Every row comes from one small tree of marks. Brackets hold a mark, then the marks that hang from it, in the order of their numbers. Every link used is in the known rows. Which tree was each row made from?
Known rows:
(K_494 K_910 (K_996 K_186 K_329)): [ 0.24 -2.25 -1.76 -5.92 -0.45 -2.15 -2.61  0.59 -1.56 -1.34 -3.78  0.01
  0.33  1.15 -0.86  0.70  1.09 -5.44]
(K_186 (K_996 (K_329 K_418) (K_494 K_910))): [ 1.66 -0.02 -2.13 -6.20  0.67 -2.56 -3.41  1.56 -1.56 -1.83 -3.64 -1.13
 -0.69  1.13 -1.76  0.84  0.46 -4.22]
(K_996 (K_329 K_418) (K_494 (K_910 K_395))): [ 1.46  0.60 -1.59 -3.85  0.26 -1.80 -3.18 -0.27 -1.07 -3.09 -3.38  0.16
  0.47  2.19 -1.60 -0.79  1.04 -2.21]
(K_494 K_996): [ 0.76 -1.32 -2.29 -3.40  0.21 -1.56 -0.17  1.38 -0.96 -1.22 -4.07 -0.07
 -0.73 -1.08 -1.84  1.94  1.21 -3.88]
(K_395 K_910): [ 0.88 -0.03 -1.38  0.97 -0.39 -0.97  2.04  2.02 -2.07 -2.07 -3.33  0.35
 -0.40 -0.79 -1.14  0.13  0.33 -1.05]
(K_996 K_329 K_494): [ 2.29  0.52 -1.82 -2.94  0.59 -1.56 -1.95 -0.86 -1.25 -3.41 -3.23 -0.10
 -0.88 -0.06 -2.37 -0.01  1.48 -1.48]
(K_329 (K_418 K_787)): [ 0.91 -0.32 -1.31 -1.74 -0.73 -1.20  0.06 -0.83 -1.12 -1.90 -2.10 -2.25
 -1.10 -0.34 -2.13 -1.08  3.34 -2.01]
(K_186 (K_996 (K_494 K_910))): [ 0.99  0.79 -2.21 -4.11  1.43 -2.51 -1.25  2.95 -1.59 -0.51 -4.42  0.07
 -1.43  0.11 -1.57  1.87 -1.23 -2.87]
(K_494 (K_910 K_395) (K_996 K_186)): [-0.21 -1.37 -1.94 -4.36  0.15 -1.99 -1.61  1.41 -1.17  0.12 -4.13  1.18
  0.52  1.62 -0.50  0.85 -0.53 -4.28]
(K_418 (K_329 K_996) K_787): [ 0.53  1.62 -1.59  2.85 -1.66 -0.87  0.76 -1.64 -0.81 -2.90 -1.32 -2.35
 -0.64 -2.73 -1.88  0.37  2.50 -2.24]
(K_787 K_418): [ 1.98  0.22 -1.33  1.16 -0.40 -1.29  0.73  4.20 -1.58 -3.80 -2.88 -1.30
 -0.86 -1.30 -1.60  0.79  2.05 -2.87]
(K_329 K_418 (K_996 K_494)): [ 0.76  0.66 -1.80 -1.71  0.03 -2.20 -0.53 -2.84 -0.44 -2.33 -2.35 -1.11
  0.04  0.16 -1.93  1.78  1.38 -3.12]
(K_418 (K_329 (K_996 K_186 K_494)) K_787): [-0.06  2.05 -1.48  1.25 -0.91 -1.56 -1.04 -5.43 -0.34 -1.50 -0.94 -2.13
 -1.00 -0.98 -2.01  0.59  2.03 -2.06]
(K_186 (K_996 K_329 K_494)): [ 2.70  0.50 -2.53 -5.17  1.08 -2.01 -3.01  1.43 -1.60 -2.07 -3.57 -0.65
 -1.30 -0.38 -2.25  0.85  0.15 -2.83]
(K_787 (K_418 (K_329 K_996))): [ 1.47  1.31 -1.58  4.27 -1.50 -1.36  0.53  2.42 -0.97 -4.31 -1.74 -2.30
  0.01 -2.27 -1.47  2.13  2.26 -4.45]
(K_186 (K_996 K_329 (K_494 K_910))): [ 1.91  0.51 -2.22 -5.47  0.98 -2.34 -2.91  2.68 -1.82 -2.00 -4.10 -0.27
 -0.96  0.30 -1.63  0.97 -0.46 -3.36]
(K_329 K_418): [ 1.46 -1.00 -1.67 -1.68 -0.32 -1.69  0.16  0.75 -1.39 -1.96 -2.58 -1.37
 -0.48  0.19 -1.94  0.12  2.39 -3.36]
(K_329 (K_418 K_787) (K_996 K_186 K_494)): [ 0.02  0.89 -1.16 -2.65 -0.46 -2.16 -1.54 -6.26 -0.32 -1.16 -1.09 -2.31
 -0.47  0.70 -1.87  0.29  2.15 -2.59]
(K_418 K_329): [ 1.33  0.28 -2.00  2.00 -0.73 -1.30  0.60  1.02 -1.36 -2.22 -2.41 -1.13
 -0.87 -1.48 -2.05  0.74  1.89 -2.93]
(K_787 (K_418 K_329)): [ 1.71  0.82 -1.51  3.44 -1.06 -1.19  0.46  3.26 -1.15 -3.78 -2.23 -2.14
 -0.82 -1.80 -1.85  1.21  2.73 -3.87]
(K_186 (K_996 (K_329 K_418) (K_494 (K_910 K_395)))): [ 2.02  0.56 -2.27 -5.78  0.87 -2.29 -3.96  1.90 -1.45 -1.85 -3.75 -0.33
 -0.11  1.61 -1.54  0.19 -0.31 -3.62]
(K_186 (K_996 K_329)): [ 3.06 -0.62 -2.47 -4.22  0.25 -1.80 -1.87  3.62 -2.28 -2.35 -3.31 -1.15
 -0.81 -1.06 -1.78  0.29  0.66 -3.79]

Write each row's tree:
[ 0.65 -2.03 -1.55 -6.54 -0.92 -1.54 -3.43 -3.10 -0.80 -1.28 -2.30 -2.18
 -0.30  0.68 -1.95 -0.50  3.58 -5.06] -> (K_494 (K_996 K_186 (K_329 (K_418 K_787))))
[ 0.35  1.48 -1.28 -1.64 -0.33 -1.66 -0.73 -4.29 -0.23 -2.34 -1.86 -2.02
 -0.65 -0.38 -2.16  0.65  2.27 -1.77] -> (K_329 (K_418 K_787) (K_996 K_494))
[ 2.09  0.59 -2.02 -6.02  0.50 -1.86 -3.66 -0.86 -1.12 -1.86 -2.74 -2.29
 -1.53 -0.06 -2.57 -0.16  1.76 -2.80] -> (K_186 (K_996 (K_329 (K_418 K_787)) K_494))
[-0.26  1.15 -1.67  0.96 -0.61 -2.37 -0.91 -2.56 -0.77 -1.46 -2.01 -0.76
  0.05  0.32 -1.22  2.01  0.45 -3.82] -> (K_418 (K_329 (K_996 K_186 (K_494 K_910))))
[ 1.94 -0.17 -1.65 -3.93  0.49 -2.11 -3.03 -2.93 -1.39 -2.06 -2.49 -0.37
 -0.78  1.34 -2.02 -0.45  1.45 -2.35] -> (K_996 K_186 K_329 K_494)
[ 2.01 -0.54 -1.25 -3.02 -1.09 -0.98 -1.63 -0.68 -1.43 -3.61 -1.98 -2.34
 -0.60 -0.36 -2.22 -2.00  3.86 -2.43] -> (K_996 (K_329 (K_418 K_787)))
[ 1.60 -1.24 -1.08 -4.20 -1.22 -1.46 -2.58 -2.92 -1.55 -2.38 -1.14 -2.67
 -0.37  1.06 -1.90 -2.32  3.85 -3.25] -> (K_996 K_186 (K_329 (K_418 K_787)))
[ 0.02 -2.70 -1.53 -6.82 -0.79 -2.34 -3.14 -0.38 -1.22 -1.13 -3.29 -0.89
  0.62  1.98 -1.05  0.60  1.98 -6.64] -> (K_494 K_910 (K_996 K_186 (K_329 K_418)))
[-0.40  0.06 -1.36 -2.82 -0.21 -2.87 -1.40 -3.53 -0.77 -1.12 -2.14 -0.90
  0.50  1.94 -1.04  1.48  0.71 -4.33] -> (K_329 K_418 (K_996 K_186 (K_494 K_910)))
[ 0.75 -0.64 -1.20 -5.35 -0.03 -2.60 -3.64 -2.70 -1.26 -1.85 -2.52 -0.85
 -0.01  2.96 -1.57 -0.47  1.80 -3.98] -> (K_996 K_186 (K_329 K_418) (K_494 K_910))
[ 0.40 -2.07 -1.77 -5.70 -0.73 -1.86 -2.34  1.54 -1.11 -2.28 -4.07 -0.74
  0.46  0.80 -1.34  0.99  2.07 -5.86] -> (K_494 K_910 (K_996 (K_329 K_418)))
[ 0.89  1.69 -1.41  2.76 -0.89 -1.97 -0.93 -1.01 -0.54 -3.22 -1.38 -2.05
 -0.30 -0.79 -1.62  2.35  1.89 -4.33] -> (K_787 (K_418 (K_329 (K_996 K_186 K_494))))
[-0.55 -1.99 -1.72 -4.56 -0.04 -2.29 -0.91  0.95 -1.32 -0.03 -3.97  0.33
 -0.17  0.90 -0.82  1.67  0.42 -5.11] -> (K_494 K_910 (K_996 K_186))
[ 0.81  0.18 -1.96  1.85 -1.27 -1.94  0.03 -1.95 -1.23 -1.91 -1.23 -1.53
  0.16 -0.99 -1.36  1.37  1.43 -4.25] -> (K_418 (K_329 (K_996 K_186)))
[ 1.24  0.55 -1.73 -6.26  0.34 -2.06 -3.55  0.37 -1.33 -1.75 -3.27 -1.85
 -1.19  0.70 -1.95 -0.19  1.20 -3.28] -> (K_186 (K_996 (K_329 (K_418 K_787)) (K_494 K_910)))
[ 1.56  0.74 -1.30 -3.97 -0.17 -1.30 -2.77 -3.21 -0.73 -3.16 -2.28 -1.88
 -1.11  0.35 -2.76 -1.25  3.29 -1.53] -> (K_996 (K_329 (K_418 K_787)) K_494)
[ 0.31  1.18 -1.63 -1.51  0.33 -2.49 -1.11 -1.91 -1.03 -1.34 -2.83  0.89
  0.58  1.42 -0.64  1.01 -1.11 -2.22] -> (K_329 (K_996 K_186 (K_494 (K_910 K_395))))
[-0.89  0.82 -0.89 -2.86 -0.59 -2.36 -1.47 -5.04 -0.50 -1.13 -1.64 -1.82
 -0.11  1.42 -1.26  0.36  1.62 -3.18] -> (K_329 (K_418 K_787) (K_996 K_186 (K_494 K_910)))
[ 1.38  0.54 -1.57 -3.38  0.44 -1.85 -1.90  0.54 -1.42 -3.42 -3.73  0.35
 -0.51  0.68 -1.71  0.08  0.84 -2.04] -> (K_996 K_329 (K_494 K_910))
[ 1.75 -0.70 -1.55 -5.10  0.08 -2.30 -3.73 -4.22 -1.07 -1.88 -1.97 -1.33
 -0.37  2.26 -2.20 -0.58  2.45 -3.49] -> (K_996 K_186 (K_329 K_418) K_494)
[-0.24  1.93 -1.22 -1.76 -0.28 -1.68 -1.09 -2.67 -0.31 -2.20 -2.45 -0.85
  0.27  0.82 -1.37  0.09  0.97 -1.53] -> (K_329 (K_418 K_787) (K_996 (K_494 (K_910 K_395))))
